Each row was made from one small tree. The marks that hang from a mark follow it in brackets, in alphabetical order. Every link used is in the known rows. Write each row's tree.
In the rows, zero is written as 128.
Known rows
A(L(Z(S(E)))): [147 165 147 142 101 135 112 124 166 136 115 149 115 118  92 175  83 173
 144  83 154 127  61 177]
S(E(L(Z) N V)): [ 92 162 118 126 102 133 108 108 131 101 147 141 126 123  89 171 131 110
 163 134 124 177 119 145]
Z(L(A P) S(E(N))): [177 145 103 141 124 116  96  91 143 124 108 128 132 130  95 152 123 159
 149  87 150 136  54 152]
S(E(N V) Z(L(A))): [132 161 110 111  96 133  93  92 142 129 159 121 144 149  73 154 110 119
 144 134 131 150  95 149]
L(A P Z(S(E(N)))): [163 159 131 145 122 130  95  98 155 128 122 129 112 114 115 183 142 185
 170  82 127 130  40 149]
L(A P Z(S(E(J V)))): [165 157 122 145 133 132 103  97 149 116 140 128 130 136 110 188 147 179
 158 101 125 141  54 138]
S(E(J) Z(L(A))): [149 173 125 142  79 129  85  95 152 128 148 133 140 153  91 160  92 143
 159 113 139 144  90 139]
J(E(N S(Z(L)))): [112 183 110 101  62 111  99 102  98 102 136 138 154 116 108 115  87 136
 160 148 119 183 127 136]
H(V(E(J L N S))): [ 56 140  98 160 145 110  75  54  51  86 155 189 143 110 130 112 168 101
 161 159 128 206 174 107]
P(L): [104 183 156 158 108 154 126 110 129 134  92 156 106 109  98 148  61 130
 135 117 128 117  99 147]
E(J L(A) S(Z) V): [107 154 130 139  81 146  88  99 115  76 151 152 149 130 133 128 142 130
 147 154 144 199 168 125]
Z(L(A P) S): [179 166 123 159 118 132 107 110 144 147  77 126 143 137 108 129  89 177
 131  77 164 119  60 140]
V(E(N) H): [ 50 172 128 149 150 115  97  66  78 162 149 143 131 103 110 136 112  90
 152 148 117 146 118 132]
S(E(J L V(H)) Z): [ 87 143 138 128 104 136  87  93 128 102 183 123 144 134  84 159 133 100
 165 167 135 176 162 173]
A(L(P Z(S(E(J V))))): [155 155 125 128 141 140 109 110 138 108 133 147 123 142  95 189 122 174
 148 100 126 138  48 161]
S(E(J L V) Z): [ 99 153 127 144  80 141  90  98 139  79 174 131 147 135  82 160 119 106
 165 162 122 187 147 164]
E(L(P Z) N V): [105 170 123 129 123 150 110 110 112 108 120 139 124 130 115 159 131 139
 162 123 114 162  95 123]
S(E(J L(A P) V)): [120 148 123 162 127 162 113  82 123  94 138 143 114 138 102 179 133 123
 163 125 136 158 125 127]
S(E(J L N V(H)) Z): [ 82 139 116 113 115 119  83  83 107  91 193 129 145 133  88 158 156  87
 172 178 114 192 149 165]
Z(L(A) S(E(V(H)))): [148 142 116 121 137 111 112 100 140 158 130 112 153 137  71 141 117 130
 120 114 179 132 108 172]
V(E(L(A P Z) N) H): [105 161 130 154 150 161  86  80  85 145 123 144 104 121 141 161 157 139
 183  98 144 136 116  92]
L(A P Z(S)): [168 176 150 158 113 148 108 115 159 152  91 125 123 120 129 163 108 205
 153  73 140 115  45 137]
Z(L(A P) S(E)): [184 149 124 154 116 131 103 104 163 138  97 124 132 130  88 153  98 174
 141  76 168 118  67 160]
P(L(A Z(S(E(V))))): [167 153 138 136 112 154 114 118 159 123 110 135 110 124  91 176 120 166
 135  94 148 121  77 158]
N(E(J S V(H))): [ 63 186 133 115 144 121 122  98  68 113 165 140 146 116 117 130 123  99
 156 175 123 176 160 137]
A(L(P Z(S(E)))): [165 159 151 144 117 153 111 122 167 135 106 145 104 120  98 187  91 196
 152  70 148 113  47 176]

Which tree is each row?
[171 163 126 172 106 138  95 110 132 102  92 139 128 134 142 156 146 190
 169  80 147 155  74 112] => E(J L(A P Z(S)))
[ 70 186 126 137 136 137 124  99  71 109 148 127 144 130  98 133 118  77
 172 165 129 176 162 128] => N(E(J L V(H)))
[116 136 120 157 100 126 110 110 150  95 132 125 152 107  75 140 117 114
 136 139 158 178 137 185] => Z(S(E(L V)))
[160 173 152 146 120 153 116 128 147 142  87 146 117 123 117 163  83 200
 143  71 144 112  38 156] => A(L(P Z(S)))
[117 171 152 151  82 152 105 122 137 115 104 162 114 111 147 145 119 165
 154  97 171 164 145 115] => E(L(A Z) S)
[ 68 152 114 128 107 122 109 101  95  83 136 161 144 104 118 117 136  95
 133 163 135 208 163 140] => E(L N S V)
[140 193 163 149 101 171 122 118 141 152  85 154  88 124 120 172  82 170
 147  82 137 100  74 114] => P(L(A Z))
[161 180 147 144  92 164  96 109 152 152 105 121 131 146 107 143  73 176
 149  92 143 109  75 135] => S(Z(L(A P)))
[ 79 166 150 114  97 158 103 124 101  95 161 122 148 110 110 115 117 111
 165 174 154 182 204 164] => N(E(L S(Z) V(H)))
[141 198 152 164 102 191 123 123 124 124  94 129  98 126 126 164  97 169
 196  85 145 128 105 102] => N(E(L(A P Z)))
[116 144 115 153 145 125  75  95  92 122 121 134 137 109 130 139 164 149
 174 107 145 159 105 132] => V(E(L(P Z(S)) N) H)
[ 68 145 108 123 141 106 106  75  90  98 173 144 136 127  89 160 156  69
 162 168 121 190 147 146] => S(E(J L N V(H)))
[ 60 175 140 107 119 126 140  93  84 137 145 137 139  98 105 133  95 112
 141 170 128 163 167 149] => J(E(S V(H)))
[ 78 152 121 159 127 129  78  83  83 103 148 181 137 119 134 129 151 145
 167 130 148 184 168 105] => H(V(E(J L(Z) S)))
[167 156 123 137 121 136 106 106 139 103 124 145 118 134 100 179 140 160
 144 104 131 139  69 139] => P(L(A Z(S(E(J V)))))
[ 66 168 129  85 101 121 111  88  80 118 175 125 148 102 109 128 120 112
 159 188 103 182 157 155] => J(E(N S(Z) V(H)))
[161 166 122 150 114 117 106 118 142 135  86 125 152 128  97 123  80 167
 131  92 153 129  66 159] => Z(L(P) S)
[ 98 186 137 138  60 143 123 119 111  98 108 153 123 100 130 141  92 152
 176 119 145 182 160 119] => J(E(L(Z) S))
[ 75 157 121 143 105 119 107 101  97  74 138 164 149 117 123 126 130 103
 134 161 141 208 169 129] => E(J L S V)
[ 72 184 131 125  96 132 140  96  97 115 136 143 141  98 104 133  79 117
 140 164 119 174 152 139] => J(E(S V))
[ 97 171 125 139  89 109  82  80 133 100 179 139 137 121  99 170 115 117
 177 155  88 172  89 156] => S(E(J N) Z)
[ 60 142 116 140 115 112  54  74  63  80 178 161 151 109 143 116 171 100
 173 171 131 213 183 125] => V(E(J L N S(Z)) H)
[ 90 175 125 132  81 146  96 117  94  54 162 137 156 123 118 118 126 111
 171 179 126 212 181 138] => N(E(J L S(Z) V))
[ 78 171 112 113 134 110 106  93  80 116 151 143 139 139 119 151 159 103
 164 147 114 183 122 115] => E(J L(Z) N V(H))
[137 192 165 157 113 168 118 109 147 165 102 137 102 128 130 179  88 188
 163  79 130 102  58 116] => L(A P Z)
[125 176 141 172  91 178 135  90 110 123  88 135 103 112 115 155  79 146
 179 107 139 140 124 106] => J(E(L(A P)))
[151 129 127 166 119 156 110  99 154 100 116 123 128 119  91 157 134 146
 146 111 161 152 118 162] => Z(S(E(L(A P) V)))
[173 161 134 154 108 132 101 106 148 108 108 152 106 127 111 182 129 176
 160  82 138 129  61 138] => P(L(A Z(S(E(J)))))
[ 87 170 112 156 139 127  81  68  65 129 144 156 121 132 142 153 170 112
 183 120 131 168 122  75] => V(E(J L(A Z) N) H)
